Each row comes from the steps of one path. Every step used is in the known rows, and no mark comes twice. Write the path behind each row, first mark first.
In the rows, 128 means zero.
Known rows
vobak/lesom: [143 164 103 184 147 119 153 149 147  82 160 167  70 148 125 188 134 143
 101  55 150  83 120 173 126]
fitozos/dofo/fegid/vobak/lesom: [133 121  76 180 147 116  96 146 171 129  82 143 130 113 120 154  98 148
 138 179 146 119 135 134 129]
sekug/dofo/fegid/vobak: [143  86 177 120 155 122 129  58 121 169 128 141  94 104 165 172 154  59
 144 144 140 173 137 129 128]
dofo/fegid/fatot/fitozos: [169 150 161 135 155 105 173 147  74 101 130  98 104 172 118 107 186 112
 149 191 147 135 123  85 117]
fegid/vobak/fitozos: [114  82 107 107 123 106 109 167 153 190 107 182 140 115 131 140 121 138
 160  70 111 164  89 100 117]
fitozos/dofo/fegid/vobak: [122 107  94 158 133 127  89 146 164 142  60 136 151 104 139 140  99 142
 138 180 126 135 131 111 121]
fegid/fatot/lesom/dofo: [147 123 156 128 104 166 153 118  98  95 149  98 152 158 138  78 152 131
 127 168  94 137 150 102 146]
fatot/fegid/vobak/fitozos/dofo/sekug: [ 89 100 112  85 138 146  75 143 152 151  67 117 167 111 144 152 123 136
 126 115 126 162 130  80 108]
lesom/dofo/fegid: [117 135 123 122 102 139 113 144 117 154 178 114 160 133  90 104 119 136
 124 124 123 109 123 150 120]
sekug/dofo/fegid/fatot/lesom: [177 105 219 119 170 151 177  57  83 128 129 104  84 133 168 148 161  50
 135 193 157 168 168 117 171]
lesom/dofo/sekug: [ 97 105 101 124  60 189  88  94 132 154 177 128 167 111  89 132 132 148
  94  51 118  87 114 170  76]
fatot/fegid/vobak/lesom/dofo/fitozos: [103 144  80 101 122 117  89 131 119 111 151 105 141 137 123 129 136 123
 130 116 103 131 127  88 114]
sekug/dofo/fitozos: [153 100 161  94 140 162 135  71  90 132 137 129  76  97 183 154 108  68
 121  83 141 131 157 123 174]
vobak/fegid/fatot/fitozos: [137 185 103 120 168 108 179 184 121 103 145  78  79 150 122 135 149 148
 152 114 148 140  97 107 144]
fatot/fitozos/dofo/sekug: [110 145 134 131 124 173 101 123 175 103  70 101 122 111 150 126 138 185
  71 104 147  90 151 128  61]
fatot/fegid: [100 152 156  93 146 135 122 156 121  77 106  99 126 150 185 164 148 124
  83  82 105 135 142  93 119]
lesom/dofo: [ 98 133 117 119  82 156 103 150 144 130 180 126 159 123 116 106 114 155
 103  64  92 102 123 159 114]
fitozos/dofo/fegid/fatot/lesom/vobak: [145 140 134 154 139 120 140 126 128  96  66 115 149 124 128  89  89 139
 132 237 132 123 161 131 165]
vobak/fitozos/dofo/fegid/fatot/lesom: [161 115 146 111 171 144 148 199 131 160  68 123 148 126 113 100  70 144
 160 191 178 140 151 107 200]
lesom/vobak: [ 91 158 129 136  95  75 133 108 137  93 128 181 125 112 133 115 109 138
  97  67  92  99 110 183 118]
sekug/dofo/fegid: [150 110 195 119 163 141 150  75 108 144 135 129  79 114 170 177 140  61
 123 126 162 146 149 152 151]
fegid/vobak: [105  87 105 138 104 109  98 121 151 145 107 173 138 118 160 159 153 132
 134  82  75 154  94  96  79]
dofo/fegid/vobak/lesom: [148 126  94 163 141  79 135 122 123 151 137 161 107 142 102 171 156 114
 157 152 148 133  97 122 101]
lesom/vobak/fitozos/dofo: [ 97 152 120 122 119  87 123 167 168 133  96 185 145  94 105  89  38 170
 124  84 129 101 121 193 164]
sekug/dofo: [132 109 191 118 147 161 134  80 136 116 140 142  77 110 193 178 135  80
 103  65 128 141 151 158 143]
lesom/vobak/fitozos: [101 151 135 106 112  74 145 154 139 139 128 191 130 110 107 101  74 148
 127  57 124 109 102 187 151]
fegid/fatot: [151 118 132 150 129 140 152 150  94  67 146 131 105 162 148 134 159 114
 139 114 105 135 115 103 145]

Write each row's path
[124 120  76 174 120  98 116 123 163 126 137 186 104 132 129 176 156 135
 138  78 107 127  96 133  89]	fegid/vobak/lesom
[121 133 165 101  93 166 136 106 144 139 130 110 172 125 150  95 122 157
  87 118  98 116 162 130 115]	fatot/lesom/dofo
[105 104  52 167  82 131  82  88 163 158 179 170 134 120  78 157 155 146
 129  76 113 110  92 159  63]	fegid/vobak/lesom/dofo/sekug
[ 87 130  89 124 112 132  77 102 141 118 151 114 147 136 115 158 167 129
 109 100 113 130 120 114  73]	fatot/fegid/vobak/lesom/dofo/sekug
[129 167 152 131 158 132 123 163 165 103  66  93 118 129 148 104 129 173
  95 165 149 106 154 114  95]	fatot/fitozos/dofo/fegid
[161 116 136 107  99 166 153 117  69 105 150  90 149 150 130  61 131 122
 139 179 101 129 152  78 165]	fegid/fatot/lesom/dofo/fitozos
[178 125 169 133 148 120 184 118  68 118 111 102 125 166 133 121 163 101
 149 215 146 144 136  81 149]	dofo/fegid/fatot/lesom
[132 129 116 156 148 141 111 160 155 117  69 122 140 115 145 144  87 148
 114 165 148 109 147 131 144]	fitozos/dofo/fegid
[142 160  61 150 107 137 123 145 119 111 205 138 105 135  73 117  94 148
 122  75 149  62 126 170 151]	vobak/lesom/dofo/fitozos
[133 149 138 120 110 131 136 151  98 124 187  83 149 154  77  58 154 135
 139 173 127 119 129 128 114]	lesom/dofo/fegid/fatot/fitozos
[145 106 146 126  90 186 147  85  91 113 149 101 159 150 121  95 162 128
 121 160 111 128 144 110 121]	fegid/fatot/lesom/dofo/sekug
[168 123 213 119 179 137 167  82  88 112 144  99  66 139 156 133 176  65
 139 175 160 159 155 123 145]	sekug/dofo/fegid/fatot/fitozos
[112 109 107 101  97 117 102 161 130 208 168 136 176 121  67  89 111 135
 166 135 126 138 101 135 119]	lesom/dofo/fegid/vobak/fitozos
[134 109 159  84 108 135 135 119 133 210 121 116 186 124 108  81 114 146
 138 177 126 149 138 110 126]	fatot/lesom/dofo/fegid/vobak/fitozos
[153 104 156 145 170 115 137  58 128 153 147 154  70 116 144 186 155  61
 148 143 157 156 135 151 130]	sekug/dofo/fegid/vobak/lesom
[104 187  87 133 125  59 170 135 119  96 156 144 108 123 100 113 101 134
 147 103 117 123  84 176 161]	lesom/vobak/fegid/fatot
[131 167  79 131 160 141 150 157 139 113 123  74  99 127 109 138 130 159
 141 133 169 127 108 120 134]	vobak/fegid/fatot/fitozos/dofo/sekug
[ 87 121 132  95 133 115  96 133 135 105  96 115 147 139 184 160 165 118
 115 100  77 164 124  64  90]	fatot/fegid/vobak
[112 152 123 118 130  73 132 163 154 147  94 173 146 100  89  88  43 156
 133 127 150 107 119 190 173]	lesom/vobak/fitozos/dofo/fegid
[148 123 112 166 154 143 125 164 130  95  82 112 133 132 135 125 103 132
 142 202 143 124 147 115 166]	fitozos/dofo/fegid/fatot
[106 113 103 122  87 121  93 129 130 180 173 125 177 122  88 100 131 133
 146 141 104 134 108 131  95]	lesom/dofo/fegid/vobak
